Each row was made from one walk, in order. Every step used is in the known rows, and no mark comes twice. Write each row's walk.
Known rows:
rilo/dedi/suna: 7	12	-61	25	-84	0	-7	-48	20	-13	-9	-9	-8	-13	-32	19	-20	18	20	-32	4	37	36	-46
kulafo/vifupe/suna/soloze/muki: 5	-41	-26	-3	27	-20	7	-34	48	-8	28	-1	-15	-25	-39	87	-12	32	57	-49	1	-13	-46	-84
vifupe/kulafo: -20	-54	-40	22	-29	-8	-4	13	9	6	3	17	-3	-18	-16	25	25	19	37	-46	2	31	-15	-34
muki/suna/kulafo/soloze: -1	-26	-57	1	-15	-12	14	-39	-1	7	18	10	-8	-34	-25	28	-1	19	35	-54	-1	2	-39	-57
vorif/kulafo/vifupe/suna/rilo/dedi: -23	-24	-47	16	-31	-4	-14	-25	24	14	-2	23	-16	-22	-20	47	6	24	-3	-30	-32	6	24	-71
kulafo/vifupe/suna/rilo/sedobut: -32	-41	-38	48	-23	-17	-1	-2	35	20	10	24	-3	-23	-21	26	-1	36	13	-28	-22	0	31	-50
suna/vifupe/kulafo/soloze: -20	-50	-53	0	-33	-17	0	-18	12	-2	16	14	-9	-21	-18	32	49	20	35	-40	-1	15	-43	-44
sedobut/rilo: -12	16	-48	45	-38	2	11	9	39	12	20	-4	10	-20	-47	-5	6	13	15	-41	19	6	4	-32
vifupe/suna/muki/soloze/kulafo: -7	-40	-34	-14	-3	-11	12	-48	23	-16	36	-9	-6	-43	-35	61	50	31	66	-61	5	-4	-31	-62
rilo/dedi: -4	7	-45	20	-59	9	-6	-5	21	0	-7	-1	-2	-13	-39	4	-17	19	15	-34	2	19	13	-33
vorif/kulafo/vifupe/suna/rilo: -26	-56	-39	21	9	-13	-2	-20	32	25	16	28	-19	-31	-5	64	17	29	13	-35	-31	-2	9	-67
vorif/kulafo/soloze/muki: -3	-25	-53	-4	-11	-10	3	2	17	22	37	7	7	-24	-23	66	25	23	67	-37	-3	-6	-69	-63
dedi/rilo: 15	-11	-36	49	-56	17	6	-6	28	4	9	4	4	-16	-36	13	34	24	11	-33	-2	27	10	-13
kulafo/soloze/muki/suna/rilo/sedobut: -23	-5	-36	42	-38	-15	11	-5	36	27	25	23	3	-27	-35	28	7	38	38	-32	-20	-11	0	-58
soloze/kulafo: -23	-22	-39	6	-32	7	10	-1	11	2	24	-4	4	-33	-25	25	22	23	45	-44	8	10	-26	-36
rilo/dedi/suna/vifupe: -11	-3	-45	17	-89	-5	-1	-32	45	-36	0	-12	-26	-15	-45	24	-25	17	11	-34	-2	24	34	-45
sedobut/rilo/dedi/suna/soloze/kulafo: -20	6	-64	8	-75	7	7	-60	27	-24	9	-16	-1	-30	-57	42	47	19	36	-47	12	17	8	-66
rilo/dedi/suna/muki/soloze: 20	-6	-52	-1	-48	-8	10	-77	32	-24	14	-17	-18	-27	-58	43	26	26	50	-48	7	12	18	-56
vifupe/suna/soloze/kulafo: -22	-45	-39	-3	-14	-4	3	-33	29	-12	17	-4	-5	-36	-28	63	36	28	56	-59	4	6	-26	-59
vorif/kulafo/soloze/muki/suna/vifupe: -11	-28	-26	-2	-19	-21	9	-2	47	-7	37	4	-19	-31	-42	60	-26	20	48	-44	-18	-17	-47	-69
soloze/kulafo/vifupe: -15	-40	-43	-6	10	-6	14	-22	6	3	25	-1	-10	-33	-30	29	-2	21	26	-29	-2	-5	-31	-57
dedi/suna/vifupe: -12	-21	-40	19	-68	-8	7	-22	49	-29	11	-13	-25	-20	-39	30	-19	18	24	-38	1	20	22	-36
vorif/kulafo/vifupe/suna/rilo/sedobut: -41	-55	-47	44	-27	-17	-9	11	30	26	11	28	1	-24	-19	39	7	30	16	-27	-30	0	28	-52
suna/kulafo: -21	-36	-48	17	-33	5	9	2	6	-4	6	5	-12	-28	-35	21	-4	16	22	-57	8	16	0	-34
muki/soloze: 5	-22	-34	2	-15	3	12	-29	12	-6	26	-10	-7	-29	-35	11	9	26	57	-40	16	3	-16	-33

Write each row's walk:
-8	-27	-60	-12	-24	-5	9	-71	11	-19	8	-10	-18	-30	-48	50	9	21	25	-30	-5	4	-5	-77 -> rilo/dedi/suna/soloze/kulafo/vifupe
15	-40	-31	-2	7	-19	8	-49	42	-11	27	-7	-15	-33	-41	57	25	31	60	-61	5	-4	-12	-53 -> vifupe/suna/muki/soloze
-33	-61	-31	17	-43	-12	-2	15	27	-16	8	14	-18	-19	-29	30	21	17	27	-46	-4	24	-11	-37 -> suna/vifupe/kulafo
-14	-24	-35	-2	-22	1	15	-32	27	-10	20	-6	-7	-41	-46	51	20	25	57	-56	0	-2	-28	-59 -> muki/suna/soloze/kulafo
2	33	-68	38	-92	-1	-4	-48	27	-13	-4	-11	-1	-13	-43	7	-10	12	8	-33	11	32	41	-53 -> sedobut/rilo/dedi/suna
-13	-52	-49	3	9	-7	14	-20	0	-2	11	6	-21	-28	-37	25	-29	16	8	-40	-3	0	-10	-57 -> suna/kulafo/vifupe
-8	-41	-41	-20	18	-6	18	-47	-5	-6	34	-6	-12	-38	-34	29	10	24	42	-29	1	-11	-38	-66 -> muki/soloze/kulafo/vifupe
-14	-14	-26	20	-7	-14	15	-29	31	23	30	32	-16	-34	-18	59	29	36	43	-43	-24	-7	-30	-82 -> vifupe/kulafo/soloze/muki/suna/rilo
18	-3	-25	6	10	-21	15	-24	29	12	35	5	-4	-31	-29	46	-34	28	63	-46	-4	-15	-63	-74 -> kulafo/soloze/muki/suna
-10	-47	-60	0	-7	-17	0	-39	-1	4	14	12	-5	-29	-8	42	20	22	33	-57	4	9	-38	-55 -> vifupe/suna/kulafo/soloze
-10	-58	-57	3	6	-8	1	5	9	20	18	8	-9	-25	-29	41	-15	12	22	-25	-17	0	-18	-49 -> vorif/kulafo/vifupe
5	-8	-40	1	-4	-10	12	-16	23	14	38	1	2	-22	-25	50	12	30	61	-38	9	-6	-65	-59 -> kulafo/soloze/muki
-23	-55	-21	17	-30	-20	-1	8	32	-16	11	17	-22	-24	-30	34	-6	17	31	-51	-13	16	-16	-51 -> muki/suna/vifupe/kulafo
-9	-46	-61	5	-24	-14	-2	-22	-3	15	13	16	3	-20	-8	28	52	21	43	-40	2	21	-47	-43 -> vifupe/kulafo/soloze
-7	-17	-42	67	-79	7	-1	20	28	8	4	8	19	-12	-44	-3	21	27	12	-27	-5	23	31	-10 -> dedi/rilo/sedobut
10	-64	-42	-13	24	-25	3	-50	31	-5	29	-2	-18	-35	-40	73	22	25	54	-53	-9	-11	-21	-68 -> vorif/kulafo/vifupe/suna/muki/soloze
12	-53	-36	10	26	-30	6	-32	55	1	15	3	-20	-26	-37	72	-5	26	27	-58	-11	-4	-6	-59 -> kulafo/vifupe/suna/muki
-5	15	-63	7	-47	-12	8	-52	12	-8	26	0	0	-22	-42	48	15	20	36	-45	11	3	-35	-88 -> sedobut/rilo/dedi/suna/kulafo/soloze/muki
-14	-3	-49	39	-60	4	11	-41	39	11	9	9	-18	-25	-19	36	27	31	20	-32	-10	22	43	-45 -> dedi/suna/rilo
-30	-22	-36	42	-38	-20	5	-3	26	24	21	33	3	-26	-28	34	24	36	40	-35	-23	-2	-6	-67 -> vifupe/kulafo/soloze/muki/suna/rilo/sedobut
-5	-27	-76	4	-48	-8	7	-59	-6	-3	11	2	-7	-27	-20	34	23	18	33	-46	8	21	-18	-52 -> dedi/suna/kulafo/soloze
17	-50	-32	-10	28	-24	11	-61	35	-12	29	-7	-22	-33	-43	60	13	30	51	-55	0	-12	-16	-64 -> kulafo/vifupe/suna/muki/soloze
-3	-56	-35	-5	23	-20	-1	-22	44	-1	28	3	-12	-27	-36	99	-3	27	61	-49	-9	-12	-48	-86 -> vorif/kulafo/vifupe/suna/soloze/muki
13	-3	-12	17	5	-16	14	-3	38	7	31	3	-8	-30	-36	42	-57	26	58	-50	-5	-11	-40	-65 -> soloze/muki/suna
-21	-57	-41	16	-11	-12	-2	-11	12	-8	6	11	-12	-29	-15	41	-18	19	24	-66	2	16	-5	-51 -> vifupe/suna/kulafo
-1	-41	-33	0	29	-19	19	-29	9	-4	24	10	-25	-34	-41	45	-54	19	24	-45	-10	-15	-34	-85 -> soloze/muki/suna/kulafo/vifupe
-14	-33	-65	0	-66	-18	-9	-49	10	-15	3	10	-12	-16	-19	36	42	18	27	-35	-5	27	-20	-59 -> rilo/dedi/suna/vifupe/kulafo/soloze
-2	-16	-55	-2	-26	-14	11	-44	10	-3	30	1	-6	-26	-27	61	13	25	56	-47	9	5	-48	-77 -> dedi/suna/kulafo/soloze/muki
-10	-30	-36	17	-19	-6	13	-9	10	-4	10	9	-16	-35	-37	23	-40	15	28	-64	-4	7	-7	-52 -> muki/suna/kulafo
